Every row comes from one small tree of marks. The marks that hang from a mark follow it in brackets, in alphabetical order. Every link used is in the known rows. Which tree was each row made from?
Known rows
zetul(desef mati(kole(dedi zavene)) sifip): -.08, .06, .20, .01, .17, -.15, -.05, .24, .27, .19, .55, -.02, .23, -.13, .03, -.08, -.15, .13, -.16, .13, .01, .17, -.08, .22, .11, -.09, -.16, .22, .06, .07, -.18, .22, -.19
zetul(desef sifip(suvo)): -.14, .09, .05, .14, .14, .01, -.03, .20, .10, .09, .27, .05, .17, -.27, .07, -.16, .11, .16, -.14, .01, .24, .31, -.10, .05, .05, -.05, -.15, .18, -.20, .08, -.55, .00, -.58
zetul(desef mati(kole) sifip(suvo(vekod))): -.05, .16, .02, .09, .18, -.12, -.12, .38, .26, .21, .47, .06, .25, -.42, .08, -.19, .00, .31, -.24, .03, .23, .32, -.16, .15, .05, -.14, -.20, .18, -.16, .07, -.65, .25, -.62
desef(zetul(mati(kole) sifip(suvo))): .04, .13, -.11, .04, .15, -.07, -.12, .23, .03, .09, .35, -.02, .20, -.26, .06, .01, -.07, .01, -.20, -.01, .22, .28, -.01, .10, .03, -.09, -.03, .19, -.13, -.06, -.42, .18, -.43
kole(mati vamepa zavene(sulikip(vikul zuzaf(zevum)))): -.03, -.07, .09, -.13, -.11, .11, .35, -.24, .02, -.08, -.18, -.05, -.14, .18, .07, .10, -.09, -.25, .25, .17, -.36, -.20, -.05, .04, -.11, .03, -.22, -.01, .14, -.08, .47, -.01, .31
desef(zetul(mati(kole(zavene)) sifip)): .03, .07, -.08, .04, .10, -.11, -.10, .16, .02, .02, .38, -.05, .19, -.20, .03, .05, -.12, -.05, -.12, .04, .19, .24, .00, .17, .07, -.04, -.03, .19, .00, -.06, -.24, .14, -.25
zavene(kole(dedi vamepa) sulikip(vikul zuzaf(zevum))): .27, -.13, .06, .24, -.01, .03, .28, .20, .03, -.04, -.35, .05, .03, .45, .00, .05, .35, .19, -.02, -.05, -.13, -.25, .19, -.27, -.23, .15, .03, -.11, .19, -.06, .47, -.09, .44
vamepa(kole(mati)): -.10, -.03, -.06, -.06, -.11, -.04, -.15, -.05, -.12, -.05, .00, .09, -.20, -.26, .00, -.13, -.28, -.07, .06, -.13, -.23, -.02, -.07, -.01, .11, -.08, -.02, -.07, -.11, .08, .07, .04, -.05
kole(mati(zetul) vamepa): -.12, -.05, .03, -.20, -.07, .13, .06, -.27, -.08, .01, .15, -.18, -.31, -.14, -.06, .09, -.25, -.30, .14, .06, -.24, .00, .00, -.08, -.01, -.13, -.06, -.07, .09, -.07, .22, .08, -.15
suvo(sifip): -.09, .03, -.15, .02, -.25, .04, -.19, -.23, -.20, -.13, -.17, -.01, -.09, -.46, -.01, .06, -.03, -.12, .04, -.26, .34, .24, -.06, .05, .19, -.03, .07, .03, .06, .08, -.35, -.03, -.34
vamepa(kole(zavene)): -.07, -.09, .00, .03, -.15, -.06, -.15, -.01, -.17, -.12, -.06, .10, -.12, -.34, -.04, .02, -.23, -.08, .15, -.04, -.01, -.06, -.07, .17, .23, -.07, -.02, .00, -.05, .03, .12, -.07, .15
vikul(sulikip(zavene(kole(vamepa)) zuzaf)): -.01, -.01, -.15, -.02, .00, .05, -.07, -.05, -.07, -.15, -.36, .08, .11, .37, .00, -.10, .26, .14, -.05, -.09, .15, -.11, .08, -.12, -.03, .20, .12, -.05, -.06, .01, -.04, -.25, .20
dedi(kole): -.10, .02, -.08, .05, -.15, -.09, -.16, -.03, -.18, -.06, -.11, .07, -.15, -.35, -.07, -.04, -.13, .03, .00, -.05, .01, -.09, -.09, .05, .11, .06, .08, -.10, -.05, .08, -.07, -.04, -.01
sulikip(vikul zavene(kole(dedi mati(zetul) vamepa)) zuzaf): .25, .07, -.22, -.22, -.05, .11, .25, -.10, .02, -.13, -.25, .01, -.02, .65, -.05, -.16, .35, .21, .20, .04, -.19, -.23, .23, -.02, -.33, .10, .08, -.06, .06, -.03, .27, -.12, .31
zuzaf(sulikip(vikul) zevum): -.02, -.18, -.04, .24, .03, -.06, .01, -.18, .05, .02, -.43, -.03, .25, .28, .16, .07, .16, -.05, -.21, -.09, .13, -.11, -.27, -.15, -.13, .25, -.09, -.18, .00, .00, -.46, .05, -.04
zavene(kole(mati)): -.09, .06, .00, .07, -.10, .00, -.09, -.04, -.16, -.17, -.07, .05, -.20, -.13, -.08, -.13, .10, .05, -.06, -.19, -.08, .15, .13, -.16, .02, -.12, .08, -.07, -.14, .10, .08, -.13, -.07
dedi(kole(mati(zetul) vamepa zavene(sulikip))): -.08, .04, .09, -.08, -.25, -.02, .17, -.07, -.08, .03, .01, .02, -.30, -.22, -.01, .12, -.30, -.18, .28, .20, -.26, -.23, -.02, .06, .09, .02, -.08, -.01, .13, -.10, .52, .06, .24
zetul(desef mati(kole(dedi vamepa)) sifip(suvo(vekod))): -.03, .07, .17, -.07, .22, -.05, -.04, .37, .34, .32, .50, -.03, .15, -.35, .04, -.10, -.06, .22, -.16, .07, .13, .18, -.15, .11, .03, -.21, -.19, .14, -.04, .01, -.37, .24, -.47
zavene(kole(vamepa) sulikip(zuzaf(zevum))): .13, -.13, .04, .35, -.04, -.01, .11, .21, -.11, -.14, -.28, .07, .07, .21, .00, .03, .30, .12, -.12, -.12, -.04, -.07, .15, -.28, -.13, .12, .05, -.06, .11, -.05, .27, -.16, .25
sulikip(zavene(kole(vamepa)) zuzaf): .08, -.01, -.15, -.09, -.03, .06, -.04, -.05, -.13, -.24, -.24, .04, .06, .31, -.10, -.13, .32, .14, .03, -.11, .02, -.06, .16, -.03, -.14, .04, .20, -.03, -.03, .03, .05, -.33, .17
sulikip(zavene): -.02, .06, -.04, -.10, .06, .10, -.22, -.17, -.11, -.15, -.17, .08, .02, .05, -.05, .01, .07, -.01, .08, -.08, .23, .09, .01, .07, .08, .06, .29, -.03, -.13, .16, -.14, -.24, .01
vikul(sulikip(zavene zuzaf)): -.04, .00, -.22, -.05, .02, .07, -.11, -.14, -.07, -.17, -.37, .10, .15, .31, .04, -.10, .17, .08, -.05, -.08, .19, -.08, -.02, -.05, .00, .26, .09, -.04, -.09, .05, -.24, -.21, .09
kole(mati(zetul(sifip)) vamepa zavene): -.19, -.01, .13, -.20, -.13, .11, .23, -.27, .00, .03, .22, -.21, -.30, -.11, -.02, .17, -.24, -.34, .33, .23, -.23, -.02, -.04, .10, .07, -.18, -.22, .10, .14, -.15, .35, .03, .00
sulikip(vikul zavene zuzaf(zevum)): .20, .01, -.35, -.02, .01, .04, .11, -.18, -.01, -.16, -.45, .06, .31, .59, .07, -.12, .37, .20, .04, -.01, .04, -.15, -.02, .10, -.31, .29, .06, -.06, -.01, .05, -.34, -.07, .15
zetul(mati(kole(dedi zavene)) sifip(suvo)): -.12, .15, .10, .01, .16, -.04, -.06, .17, .16, .23, .25, -.02, .07, -.18, .04, .03, -.06, .09, -.13, .02, .04, .12, -.15, .14, .10, -.25, -.15, .21, -.12, .00, -.36, .17, -.20
desef(zetul(mati sifip(suvo))): .01, .13, -.04, .06, .15, .00, -.09, .21, .04, .01, .34, .01, .21, -.22, .08, .01, .01, .02, -.16, -.02, .30, .33, -.02, .06, .03, -.03, -.06, .21, -.10, -.03, -.42, .08, -.54
kole(dedi mati vamepa): -.14, -.13, .26, -.44, .01, .23, .06, -.31, .06, .12, .04, -.20, -.42, -.06, -.11, .09, -.25, -.33, .18, -.05, -.36, -.17, -.05, -.13, -.01, -.23, .00, -.17, .11, .01, .48, -.05, .07
vekod(suvo): -.09, .01, -.03, .13, -.02, .04, -.14, -.10, -.11, -.03, -.14, .08, -.10, -.62, .04, .01, .12, -.09, .01, -.10, .21, .08, -.20, .00, .10, -.05, .04, -.22, -.20, .10, -.40, -.27, -.32

Which tree is each row?
.12, -.09, -.37, .15, -.04, -.01, .11, -.18, -.08, -.18, -.38, -.03, .21, .28, .05, -.12, .27, .14, -.10, -.05, -.04, -.12, -.08, .04, -.28, .22, -.15, -.11, .02, .01, -.42, .05, -.03	sulikip(vikul zuzaf(zevum))
.07, .02, .13, .22, -.07, .04, .14, .14, -.09, -.07, -.03, .06, -.20, .06, -.02, .06, .06, .00, .03, -.01, -.13, .03, .22, -.30, -.02, .01, .07, -.02, .06, -.04, .52, -.05, .15	zavene(kole(mati(zetul) vamepa) sulikip)
.09, -.01, -.04, -.09, .05, -.06, -.14, .05, -.07, -.05, .29, -.05, .10, -.27, -.04, .14, -.24, -.18, -.09, .03, .13, .14, .05, .18, .08, -.06, .06, .06, .03, -.07, -.02, .11, -.10	desef(zetul(mati(kole(vamepa zavene))))
-.03, -.01, .08, .00, -.10, .02, .04, .01, -.10, -.06, .14, -.05, -.21, -.11, -.10, -.04, .02, -.02, .02, -.04, -.14, .09, .20, -.15, -.01, -.13, .03, -.05, .02, -.02, .30, -.03, -.06	zavene(kole(mati(zetul(desef)) vamepa))
.06, .00, -.05, .10, .06, -.02, -.06, -.09, .00, -.12, -.38, .08, .10, .38, .05, -.06, .28, .11, -.07, -.08, .20, -.08, -.03, -.14, -.07, .19, .13, -.10, -.13, .07, -.17, -.20, .12	zuzaf(sulikip(vikul zavene(kole)))
-.02, -.05, .12, -.23, -.22, .03, .05, -.03, -.01, .04, .17, .05, -.25, -.24, -.03, .03, -.40, -.17, .31, .08, -.28, -.13, .03, .13, .16, -.13, -.14, .00, .06, -.05, .45, .09, .15	vamepa(kole(dedi mati(zetul(desef)) zavene))
-.10, .16, -.08, .12, .17, -.07, -.16, .23, .15, .17, .21, .01, .09, -.37, .05, -.09, .04, .24, -.19, -.06, .22, .24, -.21, .08, .07, -.20, -.14, .13, -.19, .04, -.67, .18, -.48	zetul(mati(kole) sifip(suvo(vekod)))
.21, .06, .01, -.11, .08, .09, .06, -.04, .03, -.05, -.26, .05, -.04, .43, -.07, -.01, .30, .18, .18, -.02, .10, -.13, .19, .00, -.10, .06, .29, -.07, .00, .09, .28, -.18, .35	sulikip(vikul zavene(kole(dedi vamepa)))
-.03, -.16, .02, -.18, .05, .01, -.16, -.14, -.09, .15, -.01, -.19, -.23, -.24, -.19, .15, -.28, -.22, -.02, -.07, -.13, -.17, -.02, .04, .08, -.24, .18, -.17, .03, -.02, .16, .07, .27	mati(kole(dedi vamepa))
.03, -.02, -.07, .03, .09, .01, -.09, -.19, .01, -.11, -.37, .05, .11, .34, .07, -.03, .17, .02, -.06, -.04, .20, -.10, -.13, -.08, -.05, .22, .10, -.11, -.12, .07, -.27, -.16, .05	zuzaf(sulikip(vikul zavene))
.02, -.02, -.08, .17, -.03, -.08, .11, .05, -.08, .17, .22, -.19, -.09, -.15, -.06, .26, -.23, -.17, .13, .25, .00, -.04, .03, .14, .12, -.11, -.05, .14, .14, -.22, .13, .22, .21	mati(kole(vamepa zavene(sulikip)) zetul(sifip))
-.13, .02, .13, -.12, -.22, -.03, .12, -.08, -.07, .01, -.07, .05, -.30, -.23, -.01, .07, -.27, -.17, .23, .13, -.28, -.24, -.07, .05, .09, .00, -.05, -.04, .07, -.02, .49, -.02, .28	dedi(kole(mati vamepa zavene(sulikip)))
.15, .02, -.12, .00, .02, -.07, -.10, .11, -.09, -.13, .22, .03, .18, -.18, .01, .08, -.17, -.10, -.14, .02, .12, .14, .08, .15, .02, .04, .01, .09, .01, -.07, -.07, .10, -.09	desef(zetul(mati(kole(zavene(sulikip(zuzaf))))))
.02, .03, -.03, .01, .12, -.10, -.07, .15, .04, .06, .40, -.10, .16, -.18, .02, .08, -.14, -.09, -.11, .07, .16, .19, .00, .16, .06, -.07, -.02, .18, .05, -.09, -.14, .14, -.21	desef(zetul(mati(kole(vamepa zavene)) sifip))
.12, -.09, .01, .30, -.03, .00, .07, .20, -.15, -.20, -.23, .09, -.03, .14, -.05, -.02, .26, .13, -.10, -.11, -.03, -.05, .19, -.26, -.09, .08, .08, -.04, .06, -.02, .34, -.23, .23	zavene(kole(vamepa) sulikip(zuzaf))
-.03, -.11, .15, -.04, .06, .05, -.13, -.10, .01, -.04, -.27, .01, .00, .25, -.02, .04, .15, -.05, -.05, -.12, .15, -.11, -.04, -.20, .01, .06, .18, -.12, -.05, .03, .03, -.29, .15	zuzaf(sulikip(zavene(kole(dedi vamepa))))
.21, .09, -.31, -.02, -.06, .02, .20, -.09, .01, -.16, -.43, .10, .23, .68, .07, -.22, .47, .28, .05, -.06, -.12, -.12, .12, -.01, -.37, .22, .06, -.06, -.04, .04, -.12, -.07, .22	sulikip(vikul zavene(kole(mati)) zuzaf(zevum))
.00, .02, .05, -.01, .11, -.15, -.24, .14, .05, .01, .38, .06, .22, -.29, -.01, -.10, -.24, .07, -.30, .00, .01, .19, -.02, .18, .09, -.03, .00, .04, -.04, .13, -.25, .22, -.25	zetul(desef mati(kole))
-.03, -.04, -.20, -.01, .01, .06, -.07, -.14, -.03, -.10, -.43, .09, .25, .38, .08, -.05, .21, .07, -.08, -.09, .18, -.10, -.07, -.07, -.05, .30, .07, -.06, -.05, .02, -.30, -.15, .10	vikul(sulikip(zavene zuzaf(zevum)))
-.05, -.03, .02, -.13, -.11, .02, -.02, .02, .01, .12, .15, .00, -.26, -.15, -.01, -.04, -.29, -.07, .17, -.03, -.26, -.09, -.03, -.04, .09, -.12, -.08, -.02, .03, -.02, .23, .12, -.01	vamepa(kole(dedi mati(zetul(sifip))))
-.08, .01, .28, -.26, -.12, .20, .17, -.23, .03, -.05, -.08, .05, -.31, -.05, -.02, .16, -.24, -.28, .31, .07, -.26, -.11, .01, .01, .10, -.08, -.10, -.03, .04, .03, .58, -.11, .29	kole(dedi mati zavene(sulikip))
-.02, -.06, .16, -.10, .01, .05, -.04, -.08, .07, .00, -.09, .01, .00, .26, .01, .01, .07, -.07, -.01, -.03, .06, -.07, .01, -.19, -.02, .07, .11, -.09, -.02, -.01, .11, -.17, .05	zuzaf(sulikip(zavene(kole(dedi mati(zetul(desef)) vamepa))))
-.07, .00, .21, -.01, .25, -.14, -.06, .27, .29, .28, .58, -.08, .20, -.09, .02, -.09, -.15, .12, -.23, .09, -.04, .13, -.09, .11, .05, -.12, -.11, .17, .11, .05, -.15, .24, -.25	zetul(desef mati(kole(dedi vamepa)) sifip)
-.14, .10, -.05, -.03, -.06, .04, .05, -.11, .00, .00, .30, -.06, -.11, -.15, .03, -.10, -.14, -.07, .04, .07, -.11, .21, .00, -.02, .01, -.03, -.16, .06, -.03, .02, -.14, .13, -.41	kole(mati(zetul(desef sifip)))
-.01, .08, .07, -.15, .02, .09, -.09, -.10, -.06, -.10, -.12, .06, -.10, .17, -.07, -.04, .14, .02, .12, -.10, .02, .05, .14, -.07, .01, -.05, .29, -.04, -.09, .10, .21, -.24, .14	sulikip(zavene(kole(mati vamepa)))
-.01, -.12, .20, -.02, -.02, .07, -.06, .02, -.09, -.04, -.07, -.07, -.24, -.07, -.19, .07, .11, .00, .02, -.16, .00, -.06, .15, -.17, .05, -.18, .16, -.12, .06, .02, .38, -.22, .18	zavene(kole(dedi vamepa))
-.17, .05, .05, -.14, -.24, -.04, .15, -.10, -.04, .08, .11, -.07, -.31, -.25, -.03, .06, -.26, -.16, .28, .19, -.25, -.18, -.07, .11, .09, -.06, -.12, .03, .12, -.10, .34, .07, .11	dedi(kole(mati(zetul(sifip)) vamepa zavene))
.04, -.11, -.03, .12, .07, -.02, .00, -.18, .11, .03, -.48, .04, .32, .50, .18, .07, .24, -.01, -.10, -.06, .18, -.14, -.22, -.11, -.14, .30, .05, -.15, -.03, .02, -.40, -.03, .09	zuzaf(sulikip(vikul zavene) zevum)
.09, -.17, .03, -.09, -.02, .00, .10, -.10, -.03, .12, -.17, -.13, -.10, .01, -.09, .23, -.19, -.20, .10, .07, -.20, -.31, -.01, .13, -.01, -.10, .02, -.10, .12, -.11, .34, .10, .57	mati(kole(dedi vamepa zavene(sulikip(vikul zuzaf(zevum)))))
.24, -.01, -.15, .46, -.04, -.06, .17, .22, -.10, -.20, -.41, .17, .17, .35, .06, -.09, .42, .31, -.14, -.10, .01, -.04, .17, -.21, -.20, .26, .01, -.05, .01, .02, .07, -.08, .23	zavene(kole sulikip(vikul zuzaf(zevum)))
-.11, .08, .04, -.17, -.22, .08, .11, -.25, -.09, -.14, .21, -.02, -.18, -.26, -.01, .06, -.27, -.25, .25, .19, -.14, .12, .04, .19, .11, -.07, -.20, .07, .00, -.04, .16, .06, -.12	kole(mati(zetul(desef)) zavene)
.06, .06, -.09, .01, .02, -.03, .01, .16, .03, .30, .38, -.14, -.01, -.27, -.07, .08, -.20, .00, -.02, .14, .05, .07, .07, .12, .05, -.18, -.06, .09, -.04, -.13, -.22, .32, -.18	mati(kole(dedi) zetul(desef sifip(suvo)))
-.08, .00, .26, -.05, .19, -.13, -.01, .24, .29, .25, .57, -.08, .19, -.11, .02, -.03, -.18, .07, -.13, .16, -.05, .11, -.09, .20, .10, -.14, -.16, .21, .13, .02, -.04, .22, -.13	zetul(desef mati(kole(dedi vamepa zavene)) sifip)
-.04, .05, -.05, .04, .04, .04, -.17, -.03, -.07, -.11, -.32, .14, .08, .22, .01, -.04, .19, .11, -.04, -.11, .28, .02, .07, -.11, .11, .19, .22, -.04, -.13, .09, -.07, -.22, .15	vikul(sulikip(zavene(kole)))
-.09, .08, .06, .14, .22, -.21, -.14, .28, .21, .16, .54, .00, .29, -.16, .07, -.18, -.09, .20, -.32, .06, .05, .27, -.10, .15, .07, -.04, -.12, .21, -.01, .11, -.43, .25, -.39	zetul(desef mati(kole) sifip)
.18, .07, .03, .26, -.04, .02, .26, .15, -.05, -.06, -.12, .07, -.17, .23, .02, .02, .15, .10, .06, .04, -.15, -.04, .24, -.26, -.11, .09, .03, -.03, .08, -.04, .52, .03, .22	zavene(kole(mati(zetul) vamepa) sulikip(vikul))
.05, -.08, .00, -.05, .05, -.05, .05, .10, .06, .33, .46, -.26, -.07, -.17, -.12, .14, -.27, -.10, .03, .20, -.06, -.05, .07, .09, .04, -.17, -.02, .05, .17, -.17, .09, .30, .00	mati(kole(dedi vamepa) zetul(desef sifip))
.06, -.12, .11, .01, .04, .01, .11, -.13, .18, .11, -.44, .00, .19, .60, .15, .06, .27, -.01, -.03, -.06, .00, -.22, -.12, -.22, -.20, .20, .06, -.17, .04, -.02, -.05, -.04, .24	zuzaf(sulikip(vikul zavene(kole(dedi mati vamepa))) zevum)
